Each row was made from one small tree. The marks that hang from a mark follow it in brackets, in the order of their numbers. Every link used is in the known rows. Write each row's tree.
Known rows:
j773(j300): [ 1.60 -0.80 -0.30 -0.79  0.84 -0.29 -0.30 -1.07 -1.16 -0.33  1.87 -0.83
 -1.47 -2.10  0.02 -0.86 -2.06 -1.00 -0.61  0.01 -0.91]
j300(j773): [ 0.53 -0.36 -1.91 -0.49  0.68  0.75 -1.66 -1.91 -0.07  0.27 -0.12  0.54
 -1.32 -2.68  0.18 -0.60 -1.55 -1.74 -0.60 -0.26 -1.11]
j981(j102 j300 j383 j773): [ 3.72 -1.43 -2.52 -0.55  1.74  6.27 -2.74 -0.09 -1.44  2.05 -2.06  1.97
 -1.16 -6.41 -1.28  1.64 -1.74 -4.04 -0.78 -0.66 -1.25]
j773(j300(j936)): [ 1.48 -0.69 -1.27 -1.47  0.59  1.28  0.08 -0.36 -1.90 -0.42  2.48  0.16
 -1.55 -3.82  0.20 -0.44 -2.78 -2.27 -1.05  0.31  0.11]
j102(j981(j383)): [-0.16  0.30 -1.71 -1.05  0.96 -0.83  0.05 -2.08 -1.48  1.10 -0.68  0.05
 -0.39 -1.03  1.59  0.52 -1.60 -2.24  0.78 -0.67 -0.52]
j300(j936(j981)): [-1.01 -0.78 -2.32 -0.55  1.34  3.71  0.01  0.88  0.38 -0.71  0.19 -0.76
 -0.71 -2.85  0.36 -0.06 -2.25 -2.20  0.36  0.31  1.11]
j773(j300(j936) j981(j102 j383)): [ 1.09 -0.83 -3.05 -2.08  0.11  2.48 -2.22 -0.58 -1.57  0.48  0.18  0.89
 -1.09 -6.05  0.08  1.96 -3.08 -4.83  1.17  1.49 -1.09]
j102(j981): [-0.89 -0.05 -0.87 -0.52  0.89 -1.40  0.29 -0.94  0.78  0.55  0.25 -0.55
 -0.53  0.96  1.39 -1.00 -2.05 -2.75 -0.09 -0.72 -1.20]
j466(j981): [-0.84  0.32 -1.07  0.26  1.06 -0.70 -2.16 -0.78  1.40  0.52  0.10 -1.10
 -0.39 -1.52  0.91  0.43 -2.33 -1.25  1.38  0.08 -1.32]
j773(j981(j102 j300 j383(j466))): [ 1.25 -1.69 -2.49 -0.54  1.21  6.26 -2.64  0.56 -0.16  1.92 -2.76  0.00
 -0.60 -5.92 -0.30  2.72 -2.61 -2.60  2.16  0.21 -1.96]
j466(j383 j981(j102 j300(j936))): [-0.30 -0.29 -1.39  0.11  1.03  4.11 -1.93  2.02  2.24  2.18  0.43  0.80
 -0.89 -7.19  0.60  0.50 -4.22 -4.25  1.58  0.98 -2.43]
j466(j383 j981): [-1.82  0.99 -0.44  0.69  1.37 -2.27 -0.65  0.07  0.17  1.13  0.61 -0.68
 -0.14 -2.55  1.40 -0.55 -2.86 -0.54  2.54  0.61 -2.55]
j981(j300(j773) j383(j466)): [ 2.17 -1.16 -2.30 -0.84  1.18  5.95 -1.58 -1.41 -2.54  1.89 -1.95  0.66
 -1.31 -7.22 -0.45  0.66 -1.76 -0.30  0.23 -0.61 -0.97]
j773(j981): [-0.68 -0.14 -1.52 -0.79  1.11 -1.00 -2.26 -0.69  1.05 -0.61 -0.06 -0.88
 -0.59  0.38  1.44  1.62 -2.56 -2.40  0.89  0.04 -1.32]
j773(j981(j102 j300 j383)): [ 1.41 -0.97 -2.34 -1.12  1.10  4.59 -3.81 -0.39  1.49  1.30 -1.76  0.28
 -0.88 -4.50  0.67  3.46 -2.66 -4.40  0.96  0.11 -1.50]
j936(j981): [-1.23 -0.84 -1.38  0.22  1.69  1.98 -0.31  0.21  1.07 -0.54 -0.41 -1.65
 -0.54 -0.98  0.17 -0.37 -1.60 -0.89  0.66  0.06  0.09]
j981(j300 j383 j773): [ 3.31 -0.61 -2.29 -1.05  2.20  4.35 -1.89 -0.89 -2.75  1.42 -1.18  1.11
 -1.11 -4.98 -0.15  1.70 -2.00 -2.71 -1.21 -1.21 -0.57]
j300(j773(j981(j383))): [ 0.08  0.46 -3.21 -1.69  0.64 -0.17 -3.03 -2.97 -0.81  0.53 -1.52  0.57
 -0.83 -3.58  1.21  2.07 -2.04 -2.85  1.27  0.36 -1.44]
j466(j981(j300 j383)): [ 0.93  0.32 -1.45 -0.73  1.44  2.57 -3.05 -1.28  0.45  1.66 -0.72 -0.71
 -0.65 -4.85  1.24  2.52 -2.73 -1.77  1.13 -0.28 -0.70]
j981(j383): [ 1.11 -0.01 -1.65 -0.85  1.16  1.23 -1.33 -1.95 -2.23  0.27 -0.33  0.24
 -0.56 -3.09  1.04  1.81 -1.33 -0.16  0.77 -0.56  0.53]
j936(j300(j773(j981))): [-1.35 -0.62 -2.02 -1.08  1.02 -2.04 -4.16 -2.99  1.91 -0.31  0.29  1.22
 -1.65  0.46  0.95  1.06 -3.01 -2.72 -0.19  0.91 -1.24]
j466(j383 j981(j300(j773 j936))): [-0.64  0.56 -2.03 -0.68  0.97  2.44 -1.60  0.03  1.44  2.07  0.73  0.76
 -1.29 -7.19  1.15 -0.46 -4.38 -3.79  0.52  0.84 -2.53]
j773(j300 j981(j102 j383(j466))): [ 1.02 -1.57 -2.20 -0.65  0.45  3.17 -1.14 -0.34 -2.71  1.35 -1.35 -0.19
 -0.67 -6.02 -1.11  0.91 -2.14 -1.70  2.59  1.29 -2.54]
j383(j466(j981)): [-1.27 -0.41 -1.10  0.93  1.10  1.24 -1.14  0.26 -0.62  1.10 -0.91 -1.60
 -0.03 -3.10 -0.15 -0.11 -2.08  0.56  2.42  0.13 -1.85]
j102(j981(j773)): [ 0.12 -0.29 -1.87 -0.43  1.44 -0.73  0.33 -0.50 -1.21  1.14 -0.63  0.42
 -0.61  0.39  0.02 -1.79 -1.94 -4.04 -1.00 -0.83 -2.14]

Which tree is each row?
[ 0.76 -0.73 -1.88 -1.27  0.96  0.73 -0.45 -1.15 -4.07  0.53 -0.54 -1.11
 -0.65 -4.18 -0.03  0.84 -2.41 -0.38  2.22  0.75 -1.70]
j773(j300 j981(j383(j466)))
[-1.01 -1.46 -2.36 -0.43  0.56  0.17 -5.09 -2.15  3.12  0.46 -0.53  1.89
 -1.73 -1.28 -0.11  0.89 -2.85 -3.99  0.29  1.44 -2.02]
j936(j300(j773(j981(j102))))
[ 0.89 -1.51 -1.59 -0.56  1.16  3.91 -3.53  0.72  3.84  0.78 -0.92 -0.26
 -1.12 -2.08  0.47  1.89 -3.17 -4.82  0.08  0.09 -2.16]
j773(j981(j102 j300))
[ 1.50 -0.85 -2.16 -0.87  1.28  1.15  2.19 -0.94 -6.46  2.32 -1.05  0.24
 -0.68 -4.32 -1.33 -2.14 -1.84 -2.00  0.37 -0.15 -2.58]
j102(j981(j383(j466) j773(j300)))
[ 0.06 -1.07 -3.74 -0.38  0.25  4.14 -2.76 -1.14 -1.73  1.88 -3.32  1.19
 -0.54 -6.51 -0.89  1.06 -1.70 -2.47  2.58  0.97 -2.58]
j300(j773(j981(j102 j383(j466))))
[ 1.03 -1.44 -2.09  0.47  0.85  5.02 -0.93 -0.03 -2.78  1.69 -2.22  0.69
 -0.42 -6.16 -0.97  1.08 -0.87  0.22  2.37 -0.03 -0.57]
j981(j102 j383(j466))
[ 1.07 -0.11 -3.00  0.30  1.11  3.18 -2.94 -0.60 -1.65  2.43 -2.45  1.28
 -0.26 -6.18 -1.04  0.99 -1.64 -3.47  1.66  0.53 -2.30]
j466(j981(j102 j383 j773))
[ 1.98 -1.68 -3.09  0.57  1.37  6.01 -0.89  0.33 -4.55  2.21 -3.01  1.76
 -0.41 -6.72 -2.34  0.20 -0.83 -1.04  1.26 -0.20 -1.65]
j981(j102 j383(j466) j773)
[-0.51 -0.05 -1.77  1.31  1.50  0.55 -1.27  1.10 -0.43  2.40 -1.02  1.12
 -0.29 -4.91 -0.90 -1.17 -2.68 -2.89  2.09  1.02 -4.03]
j466(j383 j981(j102 j773))
[ 2.75 -1.83 -1.62 -0.12  0.98  2.53 -0.94  0.21 -1.79  1.03  0.15  1.11
 -1.57 -4.37 -2.28 -1.83 -1.89 -3.66 -1.24  0.39 -2.49]
j981(j102 j773(j300))
[ 1.54 -0.90 -2.36 -1.54  0.75  4.71 -2.20 -0.70  0.79  0.72  0.57  1.21
 -2.00 -5.57  0.36  0.46 -3.02 -4.03 -2.06 -0.45 -0.19]
j981(j300(j773 j936))
[ 2.08 -1.81 -2.83 -0.29  1.45  4.52 -0.20  0.06 -2.76  1.29 -1.47  0.46
 -0.93 -6.78 -2.53 -1.23 -1.37 -3.31  0.51  1.06 -1.43]
j936(j981(j102 j383 j773(j300)))
[-0.73 -0.97 -3.18 -0.45  1.39  5.91  0.83  0.90 -3.62  0.46 -1.57 -0.41
 -0.22 -6.72 -0.35  0.87 -1.69  0.14  2.33  0.50  1.42]
j300(j936(j981(j383(j466))))
[ 0.30 -1.86 -2.67  0.87  1.85  4.54 -0.92  1.48  0.59  0.73 -2.03  0.27
 -0.68 -3.67 -2.17 -1.23 -1.34 -3.49  0.19  0.40 -1.53]
j936(j981(j102 j773))
[ 0.99 -0.21 -1.29 -1.50  1.38  1.73 -0.76 -1.55 -0.22  1.71 -0.55 -0.18
 -0.87 -2.06  1.65  1.12 -2.41 -3.41 -0.37 -1.11 -0.66]
j102(j981(j300 j383))
[ 1.28 -0.93 -2.17 -1.36  0.49  1.09 -2.33 -1.38 -0.80  0.67 -0.41  0.09
 -0.96 -4.59 -0.04  1.32 -2.40 -3.56  1.56  1.16 -2.06]
j773(j300 j981(j102 j383))
[ 1.08  0.46 -3.38 -1.68  0.57  4.40 -3.46 -1.81  0.07  2.05 -0.67  0.98
 -1.24 -8.51  0.88  1.95 -3.29 -4.25  0.12  0.37 -0.57]
j466(j981(j300(j773 j936) j383))
[ 0.03 -0.50 -3.60 -1.10  0.23  2.08 -3.86 -2.18  0.05  1.24 -2.40  1.36
 -0.86 -4.91  0.16  1.84 -1.95 -4.18  1.52  0.90 -2.27]
j300(j773(j981(j102 j383)))
[-0.56 -2.49 -2.09  0.89  2.15  3.54 -2.31  0.30  1.43  0.39 -1.04  1.37
 -1.23 -2.32 -2.09 -0.91 -1.84 -2.79 -0.22  0.97 -0.63]
j936(j300 j981(j102 j773))
[-0.84 -1.64 -3.50 -0.19  0.37  5.94 -1.50  0.49  1.80  0.50 -1.18  0.99
 -1.29 -6.38 -1.24 -1.29 -2.05 -4.51 -0.02  1.08 -0.55]
j300(j773 j936(j981(j102)))
[ 2.58 -1.33 -1.77 -0.61  1.22  6.03 -2.90 -0.42  0.36  1.63 -1.21  0.91
 -1.15 -5.71  0.01  2.33 -1.82 -2.78  0.07 -0.52 -0.33]
j981(j102 j300 j383)
[ 2.43 -1.94 -1.74  0.13  1.27  7.74 -1.70  0.60 -1.57  2.17 -2.17  0.75
 -0.88 -7.24 -0.99  1.41 -1.67 -0.81  1.27 -0.46 -0.96]
j981(j102 j300 j383(j466))
[ 2.67 -1.15 -3.11 -1.33  1.13  4.48  1.09  0.06 -7.78  1.28 -0.11  1.40
 -1.05 -8.19 -1.68 -0.47 -2.06 -1.35  0.09  0.23 -0.46]
j981(j383(j466) j773(j300(j936)))
[ 1.12 -1.85 -2.99 -0.43  1.16  7.26 -2.62 -0.78  1.71  1.94 -2.65  0.56
 -1.36 -7.54 -1.06  0.40 -1.83 -3.80  0.20  0.42 -0.83]
j936(j981(j102 j300(j773) j383))
[ 1.89 -0.28 -2.10 -1.57  1.14 -0.54  1.00 -2.13 -4.63  1.67 -0.14  0.58
 -0.99 -2.90 -0.27 -1.54 -1.96 -3.78 -0.78 -0.16 -2.09]
j102(j981(j383 j773(j300)))
[ 1.10 -0.11 -2.03 -1.78  1.55  2.15 -3.07 -1.28  0.45  0.55 -1.00 -0.47
 -0.72 -2.79  1.67  3.46 -2.95 -2.92  0.58 -0.35 -0.72]
j773(j981(j300 j383))
[ 2.28 -0.96 -2.18 -1.39  1.06  1.92  0.14  0.12 -3.58 -0.01  1.61  1.01
 -1.64 -4.68 -1.07 -1.20 -2.70 -3.40 -1.94  0.16 -0.80]
j981(j773(j300(j936)))
[ 1.61 -0.22 -3.00 -2.24  0.78  0.56  1.34 -1.29 -5.05  1.49  0.54  1.45
 -1.08 -4.66 -0.12 -1.06 -2.70 -5.25 -1.16  0.16 -1.18]
j102(j981(j383 j773(j300(j936))))
[ 1.55 -1.74 -2.60 -0.10  2.06  4.21  1.68  0.07 -5.65  1.10 -1.57 -0.72
 -0.58 -6.49 -2.52 -1.60 -1.42 -0.18  1.06  0.66 -1.18]
j936(j981(j383(j466) j773(j300)))
[-0.44 -0.86 -2.90 -0.42  0.23  1.54 -3.70 -1.02  2.57  0.73 -1.54  0.80
 -1.17 -2.92 -0.18  0.39 -2.32 -4.72  0.61  0.86 -2.93]
j300(j773(j981(j102)))
[-0.01  0.04 -2.17  0.27  0.63  2.00 -3.31 -1.07  0.18  1.83 -1.66  0.28
 -0.16 -5.39  0.17  1.85 -1.65 -2.12  2.57  0.69 -1.32]
j466(j981(j102 j383))
